In the rows, zero is written as 128.
Known rows, with every way that one mark hangs from another:
kekiki[lazored vikib[binaf[fenafim[dobu]] digen]]: [ 55 134  74 129 169 123  24 118 168 145  77  73 125 119 125 159  93]
binaf[fenafim[dobu[vikib[paliz]] verate]]: [133 165  84 156 150 126 170 120 146 126 134  95 126 136 158 159 143]
dobu[vikib]: [136 137 131 119 123 136 185 128 150 123 113 112 150 112 150 149 153]
dobu[vikib[digen[basiku[verate] lazored]]]: [131 171  78 126  99 127 202 131 165 122  47 133 184  55 144 150 146]
fenafim[dobu[vikib] paliz verate]: [119 135  90 140 113 130 159 112 139 100 127  98 129 131 157 134 129]
digen[basiku[verate] lazored]: [147 194  76 125 126 125 141 121 154 126  78 111 198  91 137 141 137]
dobu[vikib[digen]]: [111 125 123 113 113 134 200 133 159 129 104 136 140  90 155 150 151]
binaf[fenafim[dobu[vikib] paliz verate]]: [103 138  81 150 147 128 152 115 144 106 127  87 124 136 157 149 137]
kekiki[lazored vikib]: [ 93 128 117 109 149 130 117 119 152 125  80  78 151 126 115 148 111]
kekiki[lazored vikib[binaf[fenafim] digen paliz]]: [ 99 135  78 102 152 123  59 134 169 148  92  82 118  91 121 163 116]
kekiki[lazored vikib[binaf]]: [107 128 103 102 146 131  30 124 156 133  80  67 144 106 114 147 113]
basiku[verate]: [120 164  99 125 153 134 137 123 147 120 123 125 157 130 154 142 145]
dobu[vikib[binaf[fenafim] digen[basiku lazored] paliz]]: [167 174  70 110 101 120 132 140 174 151  80 102 159  39 138 164 151]
fenafim[dobu paliz verate]: [111 146  82 132 129 127 112 106 138 113 148 103 136 146 154 126 119]
binaf[fenafim[dobu[vikib[digen[lazored]]] paliz verate]]: [100 132  64 144 125 136 157 118 157 117  71 108 123  93 157 149 129]
binaf[fenafim[dobu[vikib] paliz]]: [108 146 102 141 141 129 168 115 148 114 132  85 128 145 155 148 128]
kekiki[lazored]: [109 148 126  98 128 134  98 119 151 142 102 100 152 127 129 138 129]
digen[basiku]: [135 169 107 112 126 113 151 123 153 137 137 106 189 114 134 142 145]

Rows:
[160 153  85 106 115 139 118 141 170 150  76 111 126  53 149 164 149]
dobu[vikib[binaf[fenafim] digen[lazored] paliz]]
[108 120  99 113 137 137 165 127 163 131  56 115 152  80 132 151 118]
kekiki[vikib[digen[lazored]]]
[155 144  64 117 123 137 102 141 166 139  72 115 122  41 152 164 161]
dobu[vikib[binaf[fenafim[verate]] digen[lazored] paliz]]
[ 93 127  57 113 160 121  43 135 165 139  87  85 116  82 121 164 128]
kekiki[lazored vikib[binaf[fenafim[verate]] digen paliz]]
[139 147  67 105  99 122 112 136 172 131  74  95 158  38 138 153 145]
dobu[vikib[binaf[fenafim[paliz]] digen[basiku lazored]]]
[ 84 134  94 136 129 127 184 120 157 122 122 109 119 123 159 149 126]
binaf[fenafim[dobu[vikib[digen]] paliz]]
[127 161  68 149 127 134 177 123 159 136  78 115 124  92 158 159 134]
binaf[fenafim[dobu[vikib[digen[lazored] paliz]] verate]]
[ 87 135  49 130 149 122  30 119 156 132 139 109 115 114 159 142 129]
vikib[binaf[fenafim[dobu paliz verate]] digen]
[133 138  76 134 111 131  73 117 143 107 128  89 124 113 156 134 131]
fenafim[dobu[vikib[binaf]] paliz verate]
[125 125 108 105 109 134 113 138 163 135 104 126 133  72 155 150 153]
dobu[vikib[binaf digen]]
[154 201  38 119 131 118  86 135 172 151  88 116 166  56 142 157 144]
vikib[binaf[fenafim] digen[basiku[verate] lazored] paliz]
[139 154 101 114  87 124 203 131 166 135  59 123 182  54 137 149 146]
dobu[vikib[digen[basiku lazored]]]
[ 93 157  82 151 181 124 101 113 147 132 135 100 140 154 155 152 137]
binaf[fenafim[dobu verate]]
[109 161  72 126 149 136  38 120 168 160  82 107 137  98 153 150 119]
vikib[binaf[fenafim[dobu]] digen[lazored]]
[129 146  63 114 151 123  63 138 162 149 140 124 120  84 155 158 161]
vikib[binaf[fenafim[verate]] digen paliz]
[173 159  85  90  98 138  81 132 164 156  98 126 137  63 147 142 134]
vikib[binaf digen[lazored] paliz]
[105 166  42 115 140 110  72 132 166 126 129 114 158  79 147 147 147]
vikib[binaf[fenafim[paliz]] digen[basiku[verate]]]
